Known rows, with every step that occurs:
X -> E -> Q: [-4 -1 -4  1  7 -1 -1 -1 10 -6 -1 -3  5 -1  0 -3 -4  0  1 12  2  1  4  0
 -1  3 -5 -2 -1 -5  4 16 -3 -3  0 -4  3]
U -> K -> A -> E: [-6  4 -7 -2  6  4 -3  0 14 -5  1  3  2  8  0 -6  4  7  2  4  1  3  9  4
  6  6  1  4 -2 -3  3 24 -3 -7  6 -3  4]
B -> P -> Y: [-7  3 -5 -3  2  2 -8 -6 -1 -7  5 -2  1 -7  0 -7 -1  1  0 -5  3  3  3  2
  8  7  4  2 -6 -1  6 17 -1 -2  5 -3  7]
Y -> C -> H -> M -> X: [-2  4 -2 -3  2  5 -8  3 -5 -1  0  4 -1  1 -1  4 -1  8  2  2 -2  1 -3  2
  8  2 -8  6  0 -1 -3 16  2 -8 -7 -5 -2]
Y -> C -> H -> M: [-3  3 -3 -4 -1  7 -5 -1 -3  0  1  5  1  3 -1  0 -2  8  2  2  1  3 -3  0
  8  2 -6  3  1  3 -3 14  2 -8 -6 -5  6]
H -> M -> C -> Y -> P: [-4 -5 -4  3  3 -1 -9 -2  3 -8  0  3 -2 -3 -2 -2  0 -1  5  5 -1  2 -4  3
 10  3  0  5  2 -1  0 22 -1 -5 -1 -5 -1]
P -> B: [ -7   1  -3  -2   6   4   1 -16  -1  -4   2   3   2  -2  -1  -2  -6   0
  -1  -4   1   3  -1   3   4  -2  -4   0  -2   3   5  10  -2  -7   1  -5
  -5]
K -> U: [-4  4 -4 -3  5  0  5  0 -3 -2  1 -1  1  4  0 -4 -5  0 -1 -1  2  3  0  5
  5  5  0  5 -1  2  4  8 -1 -7  1 -1  2]
M -> X: [-4  3 -2 -1  4  0 -4  1 -3 -6  1 -2  1 -2 -2  0  0  1  0 -2 -2  0  0  2
  6  2 -3  3 -3 -3  4  9 -2 -4  0 -3 -7]
M -> C -> H: [-7  6 -2 -4  1 -6 -5  1  0 -6  3  3  2 -1 -1 -2 -6  9  0  1  2  2 -3  5
  6  2  8  5  1  3  4 11 -4 -5  0 -4 -9]
Q -> A -> E -> X -> M -> C: [ -3   4  -8   5   6 -10  -3  -5   3  -9   0   0   1  -1  -2  -3  -4   4
   4  -2  -1  -2   4   9  17   6   1  -1  -6  -7   7   4  -4   4   3  -5
   2]
C -> M -> X -> E: [-5 -5 -2  3  8 -2 -8  6  5 -9 -1  2  2 -7  0  2 -1  8  0  1 -2 -1  5  3
 -3  4 -6  4 -1  2  1  2 -3 -4  2 -5 -6]
E -> X: [-4  1 -3 -3  6  2  3 -1 -2 -5  1 -3  5  1 -1 -4 -1  1  0 -9  3  2 -2  0
  7  3 -2  0 -8 -1  6  7  1  1  0 -4  3]
Q -> E -> X -> M -> C -> H: [-4  4 -4 -3  7 -8 -1  3  6 -7  2  2  3 -2  0 -2 -7 12  0 -8  2 -2 -7  9
 15  8  2  5 -4  1  4 -2 -4  1 -1 -6  0]
M -> X -> E: [-4  0 -2  4  7 -2 -5  5  3 -6 -1  0  3 -3 -1  1 -3 -1  0 -1 -2 -1  5  2
  0  4 -6  3 -2 -4  2 14 -3 -4  1 -5 -9]
P -> Y -> C: [-7  3 -3 -3 -6  6 -7 -8  0 -1  3 -1  1 -5  1 -6  2 -1  0 -2  0  5  3  2
  4  7 -1  4 -1  0  1  5 -4 -6 -1 -4  8]
C -> Y -> P -> B: [ -9  -6  -3   0   1   5  -3 -18   8  -4   2   4   0  -8  -1  -1  -1  -1
   0   4   3   5  -3   3   0   0 -10   5   1   2   1  13   0  -7   1  -5
  -5]
C -> H -> M -> X -> E -> A: [ -2   1  -2   5  12  -4  -4  15  -1  -4  -3   3   2  -1  -2   2  -3  10
   2  -1  -1   0   1   2   5   6  -6   7   1  -4   0  37   4 -11  -1  -4
  -7]
K -> A -> Q -> E -> X -> M: [ -2   1  -8  -1  10  -1   0  -6   5  -8   0   0   3  -1   1  -5  -1  11
  -1 -19   0  -2   0   6  12  14 -10   5  -5  -7   4   3  -4   0   8  -5
  11]
X -> E -> Q -> A: [-3  0 -5  5  5 -1  0 -8  7 -5 -1 -3  5 -1  0 -5 -4 -1  4 13  3  3  7  4
  0  7 -8 -3  0 -7  6 13 -4  2 -1 -5  8]
P -> Y -> C -> H: [-9  5 -2 -6 -8  5 -8 -8  3  1  3  1  2 -5  1 -5  0  7 -1  1  1  5  2  2
  2  6  0  7  1  3 -1  5 -2 -5 -2 -4  5]
C -> H -> M: [-4  3 -4 -3  5  4 -3 -3 -1 -3  1  3  3  3 -2 -2 -5  9  1  1  1  1 -3  0
 10  2 -3  3  2  5 -1 16  3 -3 -2 -4  1]
P -> Y -> C -> H -> M -> X: [ -5   5  -2  -2  -1   6 -13  -5  -4  -1   1   2   0  -3  -1  -1   0   7
   1   0  -4   1   1   2   9   5  -4  10   1  -1  -3  16   1  -6  -5  -5
   1]
H -> M -> X -> E -> A -> Q: [ -1  -1  -5  11  15  -5  -6   8   0  -8  -4   0   2  -2  -2   0  -3   4
   2 -11  -4  -2   3   0   5   8  -6   2  -2 -11   2  39   2 -11   3  -5
  -3]
H -> M -> X -> E -> Q: [ 0 -1 -4  5 13  0 -5  3  3 -8 -4 -1  3  1 -2  1 -4  0  3 12 -3 -3  4  1
  5  1 -9  1 -2 -9  2 26  0 -4 -3 -5 -2]
B -> P -> Y -> C -> H: [ -8   5  -3  -8  -6   4 -11  -5   1  -1   6   2   0  -9   2  -4  -1   9
  -1  -1   4   5   1   2   4   8   2   5  -4   0   0  16   0  -6   0  -4
   8]
X -> E: [-5 -1 -3  3  4 -1 -1  2  7 -5  0  0  5 -1  0 -2 -4 -1  0 -1  1  1  4  0
  0  5 -4  0 -1  0  2 12 -3 -5  2 -5 -1]
H -> C -> Y: [-2 -3 -4  1  5  5 -6 -2 -4 -3  2  1  3 -8 -1 -1  2  2  1  1  1  3 -2 -4
  6  2  3  6 -4 -6  0 10  0 -9  6 -2  9]
M -> C -> Y -> P: [-7 -3 -2  1 -2 -4 -8 -2  6 -8  2  1 -1 -7 -1 -2  1  0  2  5  1  4 -4  5
  3  3  2  5  1 -1  3 13 -4 -5  1 -5 -5]
B -> P -> Y -> C -> H -> M: [ -5   4  -5  -5  -2   7 -13  -5  -3  -1   4   4   0  -5   1  -4  -2   8
   1  -1   2   3   0   1  10   7   0   5  -3   0  -2  24   3  -7  -2  -5
  11]
Q -> A -> E -> X: [-3  4 -8  1  5 -1  1 -9  3 -5 -1 -2  4  2 -1 -5  0  2  4 -1  3  3  3  6
  8  5 -8 -1 -6 -5  7 11  1  7  2 -4  5]
Y -> C -> M: [-5 -3 -3 -5 -2  6 -5  0  0 -3  2  3  0 -4  1  0  2  8  1  1  1  5 -1  3
  1  3 -4  2  0  5 -1 -7 -4 -7 -2 -4  8]
H -> C: [ -1   3  -4   2   7   5  -1  -1  -5  -2   1   0   4  -2  -2  -1  -3  -1
   1  -1   1   3  -2  -3   8   1   7   0  -2  -1   2   4  -1 -10   2  -2
   8]
C -> M: [-6 -3 -4 -3  5  3 -3 -1  1 -7  2  1  2 -4  0 -3  0  9  0  0  1  3  0  3
  2  2 -2  2  0  7  2 -5 -2 -3  2 -3  3]
Q -> E -> A -> K: [-3  3 -8 -1  8 -2  3  6  6 -7  0  1  2  5  1 -4  6  6  6 -6  2  5 -4  6
  5 11 -3  2  0  2  7 31 -2 -8  5 -7  6]
C -> H -> M -> X: [-3  4 -3 -1  7  2 -6  1 -4 -5  0  2  1  2 -2  1 -4  9  1  1 -2 -2 -2  1
 10  1 -5  6  1  1  0 18  3 -3 -3 -4 -7]

Rows:
[-6  2 -5 -2  4  6 -2  1  6 -3  2  1  2  8  0 -7  3  5  1 -3  1  4  7  3
  5  9  3  5 -3 -1  3 18 -4 -6  3 -3  7] : U -> K -> A
[-6  5 -3 -1  1 -7 -7  2  3 -6  4  4  1 -3 -1 -1 -8 12 -1  0 -1 -2 -2  5
 13  4  7  4  0  2  2  1 -5 -6  1 -4 -6] : X -> M -> C -> H
[ -1  -4  -3   6  13   0  -8   8   1  -6  -2   4   2  -9   0   4  -2   6
   1   1  -2   0   3  -1   0   3   3   5  -1  -1  -1  -1  -2 -10   3  -4
   1] : H -> C -> M -> X -> E
[ -3  -4  -4   3   3   6  -5  -3   5  -2   1   2   1  -9  -1   0   2  -1
   2   6   3   5  -4  -4   4   3   0   4   1  -1  -2   7   1 -10   3  -3
   8] : H -> C -> Y -> P
[ -6   3  -4  -5  -5   5 -10  -5  -2  -3   6   0   0  -7   1  -5   1   0
   0  -4   3   5   2   2   5   8   1   3  -7  -3   3  15  -2  -7   1  -4
  11] : B -> P -> Y -> C
[-4  5 -9  2  3 -2  3 -8 -1 -4  1  2  1 10  1 -5 -1  2  6 -1  2  4  5  9
  4 12 -1  4  0  2  6 18 -2 -1  4 -6  7] : Q -> A -> K -> U
[ -5  -5  -4   7  12  -7  -7   9   4 -11  -2   1   1  -9   0   0   0  13
   0  -9  -2   0   4   3  -4   8  -4   4  -1  -6   2  18  -2 -10   7  -5
  -4] : C -> M -> X -> E -> A -> Q
[-6 -5 -3 -1 -2  3 -4 -5  9 -5  2  0  0 -7  0 -2  3  1  1  6  3  4 -3  0
  1  5 -9  4  1  1  0 10  0 -3  2 -4  1] : C -> Y -> P
[ -5   2  -5  -2   5   1  -4  -9   0  -7   1   1   3   0   0  -6   1   7
  -1 -11   0   3   4   1   3   7  -2   5  -1  -6   4  16  -4  -6  10  -3
   3] : K -> A -> Q
[ -5   3  -7  -1   6   4  -3  -6  14  -6   0   1   2   7   2  -8   1   8
   1 -11   1   3   4   6   4  14  -2   4  -1  -3   3  16  -6  -3   5  -6
  11] : U -> K -> A -> Q -> E
[ -5  -4  -6   5  12  -6  -6  15   6 -11  -2   4   1  -2   1   1   6  13
   4  -2  -2   1   4   5  -4   8  -2   5  -1   0   2  29  -1 -11   7  -7
  -5] : C -> M -> X -> E -> A -> K
[-3  2 -8 -2 10 -1  0  0  6 -7  0  1  3  0  0 -3  2  9  0 -4  1 -1  5  3
 13  5 -7  5 -7 -7  4 12 -1 -3  9 -2  3] : K -> A -> E -> X -> M
[-7 -2 -2 -1  1 -5 -8 -1 -2 -8  3  2  1 -6 -1 -3  1  2  1  0  0  2 -2  4
  5  2  5  7 -4 -6  4 15 -5 -4  5 -4 -4] : M -> C -> Y
[ -7   0  -3   1   3   6   1 -17   7  -3   1   3   0  -3  -1  -1  -5  -2
   0   1   3   5  -3   4   2   0  -8  -1   3   7   3   8  -1  -8  -3  -6
  -5] : Y -> P -> B
[-8 -2 -3 -5 -4  7 -9 -7  1 -3  2  1  0 -8  2 -5  4  7  0 -1  0  5  4  4
  1  6 -1  6  0  5  0 -7 -4 -5  0 -4 11] : P -> Y -> C -> M
[ -2   1  -5  -2   8   0   3   0   5  -6   1  -2   4  -1   1  -3  -4   4
   0 -10   1  -2  -4   5  14   8  -9   1  -6   0   4  -5  -2   2   0  -6
   9] : Q -> E -> X -> M
[ -8  -5  -3   4   1  -3  -8 -14   8  -8   3   6  -3 -11  -1   0  -5   2
   0   3  -1   0  -3   7   9   1  -3   5   1   0   1   6  -5 -10   2  -6
  -8] : X -> M -> C -> Y -> P -> B
[ -7  -1  -2  -3  -2   4 -13  -4  -2  -5   2   0  -3 -11   1  -2   5   7
   0  -1  -3   3   4   5   1   6  -3   8  -1   1  -1  -5  -4  -5  -1  -4
   4] : P -> Y -> C -> M -> X
[-4  1 -9  6  5 -2 -2 -9 12 -8 -1  0  5  5  1 -5  0  2  7 12  2  2  8  4
 -3  9 -6 -3  0 -5  5 25 -4  3  4 -8  7] : X -> E -> Q -> A -> K
[ -3   1  -7   1   8  -2   0  -7   8  -9   1  -2   4  -1   1  -5  -6   8
  -1 -17   0  -3  -4   3  12  11  -9  -1  -6  -4   3  -4  -2   4   3  -7
   9] : A -> Q -> E -> X -> M
[ -4  -1  -4   4   8  -3   2  12   3  -4  -1  -1   4  -3   0  -3  -1   2
   1  -3   3   4   2   1   1   7  -3   1  -1  -3   5  27  -1 -11   3  -3
   0] : X -> E -> A
[ -5  -5  -3   3   6   1  -8 -16   2  -7   0   7  -2  -5  -2   0  -4  -2
   3   3   0   3  -4   6   8  -2  -3   5   2   1   1  24  -1  -9  -1  -7
  -6] : H -> M -> C -> Y -> P -> B
[ -4   2  -4   1   6  -7  -1   3  -2  -8   2  -1   2  -1  -1  -2  -5   4
   0 -10  -1  -3  -1   4  16   4   6   1  -8  -4   5   0  -4  -2   1  -5
  -1] : E -> X -> M -> C
[-2  1 -3  2 12 -1 -7  3  6 -6 -2  1  4  0 -2  2 -6  8  2 14 -1 -3  2  1
  3  1 -8  3  1 -6 -1 27  2 -3 -4 -4 -6] : C -> H -> M -> X -> E -> Q
[-5  5 -8 -3  8  4 -3 -3 17 -6  0  0  2  8  0 -7  5  7  2 16  2  3  8  4
  4  4  0  2 -3 -8  4 29 -3 -5  4 -2  7] : U -> K -> A -> E -> Q
[ -4   4  -9   1   3   1  -1 -14   5  -8   1  -1   3   6   0  -6   3   3
   7  11   1   4   4   5   3   7  -4  -3   0  -4   7  20  -3   3   3  -7
   9] : E -> Q -> A -> K
[-5  4 -4 -4 -3  7 -9 -8 -1  1  1  3  2 -2  0 -4 -1  7  1  1  0  4  1  0
  8  6 -2  7  2  3 -3 14  1 -6 -4 -5  8] : P -> Y -> C -> H -> M
[-4  4 -7 -5 10  1 -1 -6  8 -7  0 -1  2  1 -1 -5  4  6  2 16  2  3  5  4
  4  1 -6  4 -1 -9  6 26 -3 -6  7 -1  3] : K -> A -> E -> Q
[-4  4 -6 -3  7  0 -1 -6 10 -7  1 -3  3  0 -1 -4  0  2  2 18  1  2  1  2
  4 -2 -5 -3 -2 -6  5 18 -1 -2  2 -3  1] : A -> E -> Q
[ -5   2  -5   2   5  -2   0   0  -1  -6   1  -2   2  -2  -1  -5   0   6
   0 -11   1   3  -1   0   4   7  -1  -1  -2  -6   5  24  -1 -10   6  -4
   3] : E -> A -> Q
[ -2   1  -3   6   7  -2  -4  -5   4  -7  -2  -3   2  -3  -1  -2  -3  -1
   4  12   0   0   7   6   0   6 -10   0  -1 -11   6  15  -4   3  -1  -5
   0] : M -> X -> E -> Q -> A
[-2  3 -9  4  5 -3  0 -7  6 -6  0 -1  3 -1 -1 -4 -2  5  3 -1  0 -1  4  5
 14  7 -9 -2 -6 -6  5  2  0  6  3 -5  7] : Q -> A -> E -> X -> M
[ -5  -1  -5   7   8  -5  -1   4   6  -6  -1  -1   5  -4   0  -4  -3   5
   0 -10   1   2   3   0  -1   9  -3  -1  -1  -7   3  29  -1 -10   7  -5
   1] : X -> E -> A -> Q
[ -9  -4  -2   1   2  -2  -7 -15   5  -7   2   5  -2  -9  -1   0  -3  -1
   1   3   2   4  -4   7   2  -1  -1   6   1   1   3  16  -4  -9   1  -6
 -10] : M -> C -> Y -> P -> B
[-3 -3 -4  1  6 -3 -9 -1 -6 -8  1  3  0 -2 -2 -2  0  2  3  0 -2  0 -2  4
 11  1  3  6 -3 -5  2 24 -2 -5  2 -5 -1] : H -> M -> C -> Y
[ -4   0  -3   8  10  -7  -4   8   3  -8  -2  -1   2  -5  -1   0  -1   5
   0 -11  -2  -1   4   1  -1   9  -5   2  -3 -11   3  30  -1 -10   6  -5
  -7] : M -> X -> E -> A -> Q
[ -6   6  -5  -1   6 -11  -4   3   9  -8   2   3   3  -2  -1  -1  -6  14
   0   0   0  -4  -1   5  14   2   4   3  -5  -3   3   8  -1  -1   3  -4
  -8] : A -> E -> X -> M -> C -> H
[-1  2 -3  2  9  3 -5  1 -8 -6 -1  0  0  2 -3  0 -2  0  2 -2 -4 -1 -1  1
 11  1 -6  3 -2 -2  2 17  1 -4 -2 -4 -3] : H -> M -> X
[ -5  -5  -3   4   6   8  -4 -16   3  -1   1   5   0 -11  -1   1  -2  -2
   1   4   3   6  -5  -1   2  -1  -2   5   1   0  -1  10   1 -13   3  -4
   3] : H -> C -> Y -> P -> B
[ -6   2  -6   0   4   4  -5  -7   9  -6   2   1   2   7   0  -8   2   8
   0 -10   0   2   8   2   3  11   3   4  -3  -5   2  19  -4  -6   7  -4
   7] : U -> K -> A -> Q
[-3  0 -2  3  9 -2 -4  2  7 -8 -1 -3  3 -4 -1  0 -3  0  0 12 -1 -2  4  2
 -1  2 -6  1 -3 -9  4 18 -3 -4 -1 -4 -5] : M -> X -> E -> Q
[-5  4 -7 -3  9  3  1  1 12 -5 -1  0  4  9  0 -6  5  7  2 -3  3  3  8  3
  7  7  0  4 -9 -5  4 25  0 -2  5 -3  5] : U -> K -> A -> E -> X
[ -4   3  -9   2   1   1  -2 -11   2  -7   1   2   3   7   0  -5   2   3
   7  -1   1   4   4   4   4   9  -3  -1   0   2   6  17  -3   2   4  -8
   6] : Q -> A -> K
[ -3   5 -10   0   5  -2   4 -11   2  -5   1  -1   1  10   1  -7  -1   3
   6  11   2   4   4   9   3   9  -2   2   0  -3   7  22  -2   0   2  -5
  10] : E -> Q -> A -> K -> U
[-2  3 -4  2  8 -2 -5  0 -7 -7 -1  2  1  4 -3 -3 -4 -1  4 -2 -2  1 -1  4
 13  1  6  1 -1  0  4 19 -3 -6 -2 -5 -1] : H -> M -> C
